Each row was made from one small tree. Brackets hold a mark, then the marks that hang from it, in alphabetical order. Every link used is in the known rows. Write each row's tree.
Known rows:
[lunid [mana fimu] nume tenup]: [ 3.20 -2.56  0.58 -3.43 -0.06 -1.51  2.91 -0.85  1.49 -5.69  0.94 -2.17
 -2.80  0.07  7.32 -5.11 -4.70  1.75  4.97]
[fena [lunid [nume [fimu mana]]]]: [ 0.37  3.69 -2.99  0.85 -2.41 -1.38 -4.71  0.74 -0.21  3.10  0.32  3.23
 -0.37 -2.40 -1.52  0.80  3.42 -1.52 -2.52]
[fena [lunid nume tenup]]: [-0.78  0.31 -5.59 -1.45 -1.23  3.58  0.64 -0.45  0.47 -2.63 -2.08 -7.57
 -0.88 -2.83  2.09 -3.50 -2.83  2.23  1.25]
[buzat [tenup [lunid [nume [fimu gelab mana]]]]]: [-2.58  6.27  0.67  6.64 -1.92 -1.75 -4.52  7.00  1.38  3.77 -0.48  5.62
 -1.55  2.09 -5.17  2.87  4.96  2.83 -1.38]
[fimu gelab]: [ 3.71  1.16  1.40  5.56  3.24  5.24  0.16  0.41 -0.77  1.74  0.22 -0.13
 -0.81  0.34 -4.42  0.06  1.36 -0.49 -1.90]
[tenup [lunid nume]]: [-1.07  1.40  1.34  0.18 -1.34  4.14  3.26  3.29  0.51  2.42  0.68 -4.32
 -2.38  4.90 -0.89 -0.40 -0.94 -4.13  0.49]
[lunid [mana [fimu gelab nume]] tenup]: [ 4.64 -3.21  0.64  3.09  0.96 -4.07 -2.20 -4.71  2.03 -3.25 -1.89  1.86
 -0.98 -5.39  5.43 -4.16 -2.16  2.93 -2.26]
[fimu [gelab [lunid mana]] nume]: [-2.24  0.35 -2.78  5.90 -0.69 -1.73 -2.38 -3.05 -0.48 -3.27 -0.62  5.17
  2.43 -4.76  0.96  0.62  1.53 -0.06 -5.48]
[gelab fimu lunid]: [ 0.11 -2.54  2.48  2.88  0.31  2.10  3.03  2.97 -1.28  0.18  1.58 -0.13
  2.86  1.50 -7.41  2.80  6.21 -1.79 -2.52]
[tenup [lunid [mana [fimu gelab]] nume]]: [ 0.27 -0.80  3.42 -1.02 -2.73 -3.93 -0.44  3.75  1.16 -1.12  0.59  1.82
 -2.61  1.24  4.03 -1.15 -1.93 -0.28  0.82]
[tenup [lunid [mana fimu] nume]]: [-0.46 -1.53  3.69 -4.80 -3.89 -1.19  2.63  2.56  1.22  0.59  1.62 -1.36
 -1.80  5.35  4.61 -0.71 -2.65 -3.44  1.77]
[nume [fimu mana] lunid]: [ 1.34  1.32  1.25 -0.74  3.72 -0.98 -3.32 -1.51 -2.98  7.09  1.52  6.28
  1.20  1.31 -6.35  4.09  5.12 -6.68 -1.65]
[tenup [lunid [mana [fimu gelab]]]]: [ 1.21 -1.54  6.11 -2.15 -1.52 -1.81 -0.34  2.29  0.79  2.86  0.15  1.98
 -0.17  2.36  1.39  2.41 -0.80 -1.73 -1.24]
[lunid [nume fimu] tenup]: [ 3.65  1.74 -0.89  2.44  3.88  0.65  0.95  0.41  0.27 -1.85  2.08 -2.34
 -2.68 -0.34 -2.79 -3.13 -0.75  1.29  4.48]
[nume fimu [lunid mana tenup]]: [ 0.48 -0.50 -1.84 -6.68  4.82 -1.53 -1.92 -3.50 -2.54  0.38  1.25  0.25
  2.15 -1.30 -2.54  1.65 -0.73 -0.58  4.97]
[mana lunid]: [ 1.25 -1.66  4.16  1.08  1.17  5.31  5.38 -1.58 -2.53  6.49  0.81 -2.87
  0.41  4.55 -5.21  2.55  0.87 -2.48 -2.30]
[tenup lunid]: [-0.11  0.53  3.86 -0.80  0.00  6.55  3.31  2.21  0.59  6.46  0.15 -3.90
 -0.09  6.38 -3.45  2.97  0.43 -5.53 -1.59]
[gelab [lunid mana nume]]: [-3.58  0.86 -3.04 -0.77 -1.87  0.67  2.69  0.69 -1.19 -5.52  2.15  0.67
  0.65  0.85  2.75 -0.31 -1.26 -1.62  1.56]
[gelab [fimu nume]]: [ 4.18 -2.77  1.15  5.20  0.12  2.69 -0.20 -1.57  1.03  2.02  0.02 -0.98
  0.98 -0.52 -4.88 -1.24  5.39 -1.88 -4.96]
[fimu [gelab [lunid nume tenup]] mana]: [-1.47  2.73 -2.57  6.32  0.22 -5.08 -0.46  0.69  0.58 -6.24 -2.29  4.54
 -3.29 -6.57  3.03 -1.05  0.16  3.33 -1.85]

Write each row's tree:
[ 4.24 -3.22  3.01 -4.49  1.34  0.70  2.85 -1.99  1.36 -1.79  0.55 -2.03
 -0.65  1.26  4.70 -1.77 -3.54  0.34  3.00] | [lunid [mana fimu] tenup]
[ 1.02 -5.41  1.07 -7.43  2.95 -1.54  0.95 -3.44 -1.66 -0.38  0.15 -1.20
  0.92  0.59  3.13 -1.11 -2.69 -2.43  3.59] | [nume [lunid [mana fimu] tenup]]
[ 0.03  2.67 -6.23 -1.85 -0.43 -4.95 -6.02 -0.19  0.11 -5.05 -1.01  0.16
  0.10 -8.68  1.27 -1.47 -1.84  7.89  3.34] | [fena [lunid mana [nume [fimu gelab]] tenup]]
[-1.72 -0.24 -3.71  4.60  0.70 -3.62 -1.65 -4.31  0.58 -6.28 -2.55  2.42
  1.50 -7.56  3.40 -0.68 -1.27  3.61 -2.99] | [fimu [gelab [lunid mana tenup]] nume]
[-6.09  2.91 -1.75 -2.72 -4.36  5.37  1.63  4.91  1.38 -0.24  0.06 -3.89
  0.40  6.71  1.37  1.15 -1.15  1.52  3.21] | [buzat [tenup [lunid mana nume]]]
[ 2.28  0.40  3.37  2.37  1.91 -2.88  1.60 -2.65 -0.34  2.88 -3.49  2.80
 -2.29 -4.15 -0.58  2.68  0.10  4.47 -3.61] | [fimu gelab [mana [lunid tenup]]]
[-2.89 -2.17  2.70  0.34 -4.62  2.56 -0.12  0.96  2.51  4.55 -0.90 -0.78
  2.08  6.91  2.01  0.38  1.37 -1.98 -3.15] | [buzat [tenup [lunid [mana [fimu nume]]]]]
[-2.11  0.74 -6.92 -6.43 -2.77  0.99 -0.38 -1.45  0.95 -5.41 -2.03 -5.88
  0.02 -4.48  6.57 -2.93 -4.91  4.29  3.27] | [fena [lunid mana nume tenup]]
[ 0.60  0.45  1.25  0.11 -0.37 -2.36  4.17 -2.64  0.15  0.08 -1.65 -0.36
 -4.08 -1.33  2.69 -0.24 -1.65  2.53 -0.88] | [fimu [mana [lunid nume tenup]]]
[-0.25  1.73 -0.51  1.88  3.39 -4.70 -1.97 -0.13 -0.90 -4.23  0.75  4.65
  2.01 -5.32 -2.65  3.02  0.64  4.49  2.29] | [nume [fimu [gelab [lunid mana tenup]]]]
[-0.06 -3.02 -3.28  1.53  3.77  2.08 -0.47 -6.57 -1.33  1.36 -2.09 -3.18
  0.69 -2.20 -1.06 -2.93 -0.18 -3.62 -2.38] | [fimu [nume [lunid tenup]]]
[-2.11 -1.10  2.47  4.13 -3.88 -0.27 -3.16  2.02  2.31  2.95 -2.00  2.09
  1.64  3.00  1.20  0.00  1.74  1.41 -4.66] | [buzat [tenup [lunid [mana [fimu gelab nume]]]]]
[-0.22 -0.10 -0.66 -5.20  3.78  0.06 -2.41 -2.12 -3.65  3.71  3.09  2.53
  3.16  1.65 -4.80  3.07  1.86 -4.51  3.09] | [nume fimu [lunid mana]]
[ 0.60  1.40 -4.22 -0.01  0.44  0.26 -2.07  0.32 -0.26 -0.62 -0.06 -3.94
 -0.13 -3.25 -2.44 -2.56 -0.29  2.37  2.16] | [fena [lunid [nume fimu] tenup]]
[-0.77 -3.30  3.54 -1.57 -0.67 -0.03  3.13  0.29 -1.06 -0.80  2.50  2.52
  2.68  3.32  1.42  1.34  0.57 -4.43 -0.67] | [gelab [lunid [mana fimu]]]
[-4.54  3.98 -0.78 -1.87 -2.99  2.05 -1.23  5.72  0.69  1.66  1.83 -0.61
  1.24  6.35 -2.91  2.33  1.06  1.70  4.29] | [buzat [tenup [lunid mana [nume fimu]]]]
